What can hang from each mark:
Z242: Z370 Z484 Z618 Z687 Z815 Z984
Z984: Z242 Z534
Z815: Z242
Z687: Z242
Z534: Z280 Z984
Z618: Z242

Every row comes from one small tree of marks. The marks that hang from a mark follow it in brackets, in the order of their numbers. Every link used is in the known rows. Which tree was each row made from?
Known rows:
Z534{Z280 Z984{Z242}}: [-13.2  33.3 -22.0   2.1  -9.2  -1.1  -2.6  21.6   5.3   0.4 -10.2  -9.3
  -3.9  -3.5 -10.4   8.0  14.3   1.9   8.0   6.6  22.3]
Z618{Z242}: [-15.7  15.9 -20.5  -3.8 -10.6  14.6   0.3  37.2   4.5   0.5 -13.5  35.9
   7.7  17.7  -7.0  20.2   8.2 -16.1   2.6  11.5   5.0]
Z534{Z984}: [ -1.6  24.6 -49.0  -0.2  -7.7   4.6   5.3  33.2   9.2 -31.4 -31.8  15.9
   7.2  10.5  -0.8  10.4   3.4  -1.6   2.5  -1.1  12.3]
Z534{Z280 Z984{Z242{Z687}}}: [-11.8  29.7 -11.0   7.8 -21.3  -2.6   0.5   9.0  -6.9   8.4  -4.3 -25.0
 -16.5   4.9  -6.3  -0.2  15.7  -6.3  12.1  -0.1  21.8]
Z687{Z242{Z618 Z984{Z534}}}: [  6.4 -13.3   5.1  -7.6  15.3   8.3   8.2  -3.4  23.0  -1.8  15.1  15.8
  -1.7 -11.1   3.7 -10.2   1.8 -19.8   7.4  -2.8   3.3]
Z815{Z242{Z370 Z484 Z687 Z984}}: [  8.4 -10.1  14.9   5.7  10.9 -14.4  -4.5 -17.6 -18.1   6.3  23.3 -21.4
  -1.7   1.5   4.6  -8.1  -7.1  22.4  -0.7  -7.3  -5.1]
Z815{Z242{Z984}}: [-19.8  10.2  -8.2   2.6  13.6  -3.4  -8.6  15.2   7.3 -11.5  19.3  22.0
   5.8   2.8   1.1   5.6   8.6   7.3   1.2   0.3   2.7]
Z815{Z242{Z618 Z687}}: [-10.6   3.0   1.9  11.2   3.5   2.9   5.5  -2.4  -6.8   2.8  15.1   6.6
 -17.4  30.9  -4.1  -2.7  13.0  -8.4  -6.8   0.9   7.0]
Z242{Z815}: [-13.6  11.2 -27.0  -4.4  -7.0   9.6  -7.9  31.8  10.0 -28.8 -24.0  32.2
  18.3 -11.3   3.3  16.1   0.4  -6.4  -5.4   7.0  -6.9]
Z687{Z242{Z484}}: [ 10.2   9.9  -2.8  -5.3  21.3  12.8   2.8  20.2 -15.2  -9.1 -25.5   6.4
   7.8  -7.5  -4.3   1.2   1.2  -7.9  -5.0   8.4   7.8]
Z242{Z370 Z484 Z618 Z687 Z815 Z984}: [ 13.6 -27.3   2.3  -9.0  13.1  -0.9   5.4 -48.3   8.1   6.8   7.4 -14.5
   0.6 -10.1   8.9  -9.0 -14.1   5.0  -5.0 -11.7 -23.0]
Z815{Z242}: [-16.0  18.8 -13.4   8.3   6.5   2.2  -8.8  35.5  -5.1 -16.5   0.6  25.4
   6.7  11.9  -4.6  11.8  10.4   2.8  -5.4  10.0   9.9]
Z242{Z370 Z484 Z618 Z815}: [ 14.7 -16.6  -4.9  -8.8  19.6   5.4  -0.2 -15.2   6.3 -10.7 -19.4   3.1
  15.5  -8.5  -1.4   8.1 -14.8  11.6 -13.4   4.6 -15.1]
Z687{Z242{Z618 Z984}}: [ -3.2  -5.5  11.1  -6.2  12.9  18.4  12.2 -11.9  18.1   9.2   4.8  14.0
   0.0  -3.6  -4.5  -3.8   4.8 -19.8   0.7  -3.5   1.6]
Z984{Z242}: [-12.4  21.7   4.8   1.0  -3.3   3.9  -2.8  39.4  -3.2 -14.2 -24.0  23.1
   8.8   1.9  -9.9   8.9  11.5  -2.9  -3.6  10.7  13.1]
Z534{Z280 Z984{Z242{Z484 Z687}}}: [  0.3  24.3 -16.2   1.3   5.6  -9.0   1.9  -5.6 -17.7   9.3  -7.4 -36.0
 -21.0   3.0  -4.6  -7.4   9.9   2.5   9.8   0.2  17.2]
Z687{Z242}: [ -2.9  13.8   5.4   2.0  -6.3  18.7   2.0  36.1  -3.8 -11.7 -22.1  20.0
  10.8  -6.3  -6.2   6.2   4.4 -19.3  -2.3   7.6  10.2]
Z242{Z370 Z484 Z687 Z984}: [ 13.1  -8.2  -3.3  -2.2   7.4  -3.5   5.1 -14.8 -15.2  -5.2   8.8 -13.2
   4.2   1.2   3.4  -7.0 -13.6   7.6   0.9 -10.8 -13.0]
Z618{Z242{Z687}}: [-14.8  13.2 -13.8   0.7 -24.0  13.5   5.4  26.5  -6.8  10.6  -6.6  21.0
  -6.9  23.6  -2.7  10.3   8.9 -24.4   4.8   4.4   3.7]
Z984{Z242{Z370 Z687 Z815} Z534{Z280}}: [ -3.1  -2.2  27.3   8.7 -39.7 -11.8 -17.2  12.2  -0.8   8.2  11.3 -22.4
   3.0 -33.1   4.1  -1.6  -5.1   4.1   8.0   6.9  -1.5]

Which tree is each row?
[  2.2   6.6  21.8  13.1 -33.4 -10.7  -8.3  20.0 -14.4   7.0  25.9 -21.2
  -3.6 -10.6  -4.5  -5.3  -0.7   0.6   8.8   6.0   8.0]
Z984{Z242{Z370 Z687} Z534{Z280}}
[ -2.4   4.3  16.4  -4.9   2.3  -5.6  -5.8   1.5 -13.5  -4.8 -33.0  -3.8
  -3.3 -13.3   4.2  -0.1   3.6   1.5  -3.7   6.8  -1.4]
Z984{Z242{Z484 Z687 Z815}}
[  6.4   4.9   9.1   2.4 -36.2  -5.5 -10.0  15.6  19.7  -3.7 -55.0  -8.3
  21.5 -27.5   2.1  14.4  -2.1  22.5  -1.6   2.8  10.1]
Z534{Z984{Z242{Z370 Z815}}}
[ -8.1   8.6  15.3   4.1  -4.4   7.6  11.2   1.1  -4.9   6.3  -8.8   5.4
 -14.8  22.1  -9.1  -4.9  13.6 -18.8  -4.8   2.7  10.6]
Z984{Z242{Z618 Z687}}
[-10.6  -2.1 -12.7  -3.6   6.8   8.6  15.0 -16.8   8.9   0.7  24.1  12.2
 -12.3  19.6   1.3  -9.5   4.8 -22.8   1.5 -12.6  -6.1]
Z242{Z618 Z687 Z984}
[  8.5 -23.5  19.3   9.2  -4.3 -14.2   0.5 -21.6   8.4  10.0  48.7  -9.0
  -8.2   5.1   8.0 -13.6  -2.7   9.6   4.2  -9.4  -2.5]
Z815{Z242{Z370 Z618 Z687 Z984{Z534}}}
[ 12.3 -20.8  19.2   2.6  26.8 -10.0   3.8 -45.6  -8.0  21.2  31.1 -23.4
 -11.4  12.6   0.9 -12.3  -6.5  18.8  -5.5  -9.3  -7.4]
Z815{Z242{Z370 Z484 Z618 Z687 Z984}}
[ 15.9 -13.2  13.5   8.3  16.0  -6.3   3.5 -23.0 -20.7  13.3  16.4 -18.1
  -9.2  22.1  -4.9  -6.4  -4.7  16.2 -12.1  -0.1  -0.6]
Z815{Z242{Z370 Z484 Z618 Z687}}
[  4.9 -20.9  13.2 -10.3 -12.5  -0.6  -7.2 -24.8   3.0  29.5  -7.1  -9.5
   6.7 -15.1  10.7   4.6 -11.7   7.5   6.2  -5.3 -19.1]
Z618{Z242{Z370 Z484 Z687 Z815 Z984}}
[ -4.5  -8.3  10.1   2.3 -47.8   9.0  -7.9  12.3   3.6  20.2 -16.5   5.2
  11.9  -6.1   4.2  15.4  -5.4  -6.8   0.5   3.9  -8.3]
Z618{Z242{Z370 Z687 Z815}}
[ 12.7 -15.2  26.8  -7.2  15.6  -0.8  -4.8 -16.7   5.3   6.5 -29.8  -5.7
  13.0 -16.3  -5.6   6.0  -8.0  16.8 -14.0  10.4  -4.5]
Z984{Z242{Z370 Z484 Z618 Z815}}
[ 22.0 -15.3  -5.4  -2.8   8.0 -15.8   2.1  -6.0  -9.5 -16.4  19.5 -11.1
   1.6  -7.0  12.2 -13.8 -17.1   8.4   9.4 -10.6 -13.3]
Z242{Z370 Z484 Z687 Z984{Z534}}
[  1.5  -4.0   7.3   9.6   2.7   3.0  -2.2   5.1   1.8   0.6  12.0   9.2
   6.9  13.8 -10.4   7.0   0.6  13.6 -12.2   6.5   3.8]
Z815{Z242{Z370 Z618}}
[-11.5  -1.8  22.3  -1.0 -12.0   6.2   1.5  -8.5   7.1   7.2 -21.1   5.5
  -8.2  -1.1  -0.8  -1.5   9.6 -13.2  -6.5   3.7   0.3]
Z984{Z242{Z618 Z687 Z815}}
[  9.5 -30.7   3.3  -1.9 -16.2  -6.4  -0.1 -25.5  24.4  -1.2  19.0  -0.7
   3.7 -17.3  15.2  -9.5 -13.2  -1.5   4.8 -13.5 -19.2]
Z242{Z370 Z618 Z687 Z815 Z984{Z534}}
[ 16.6 -17.9  -1.0  -5.7  19.2  -0.3  13.4 -40.5  -4.8   8.9  20.5 -15.1
  -5.9  13.0   0.4 -12.9 -12.6   3.1  -2.6 -12.8 -14.4]
Z242{Z370 Z484 Z618 Z687 Z984}
[-17.2   7.0   1.0   8.3  -1.4  -4.9  -3.1   4.3  -4.4   0.4  26.5   6.4
  -7.9   9.8   6.0  -5.0   9.2  -1.4   4.9  -6.4   0.5]
Z815{Z242{Z687 Z984}}
[  9.4 -17.1   2.5  -7.0  -2.5  -5.9  -3.6 -20.6  -2.0  -5.5  -3.4 -13.9
   9.1 -20.0  12.1  -3.1 -16.9   8.9  -0.8  -9.7 -22.0]
Z242{Z370 Z484 Z687 Z815 Z984}
[ -0.4  27.8 -28.8  -4.6  20.8  -6.7  -2.5   6.4  -5.5   0.8 -17.7 -20.9
  -8.6  -4.1  -8.8   3.2   9.2  11.8   7.1   8.6  18.8]
Z534{Z280 Z984{Z242{Z484}}}
[ 10.9 -11.8 -32.3 -16.9  51.2  -4.4   8.2 -16.6  13.5 -21.8  19.9  16.5
  -5.3   5.3   5.7  -8.8  -5.3  -2.2   4.8  -4.2  -7.7]
Z242{Z484 Z618 Z984{Z534}}
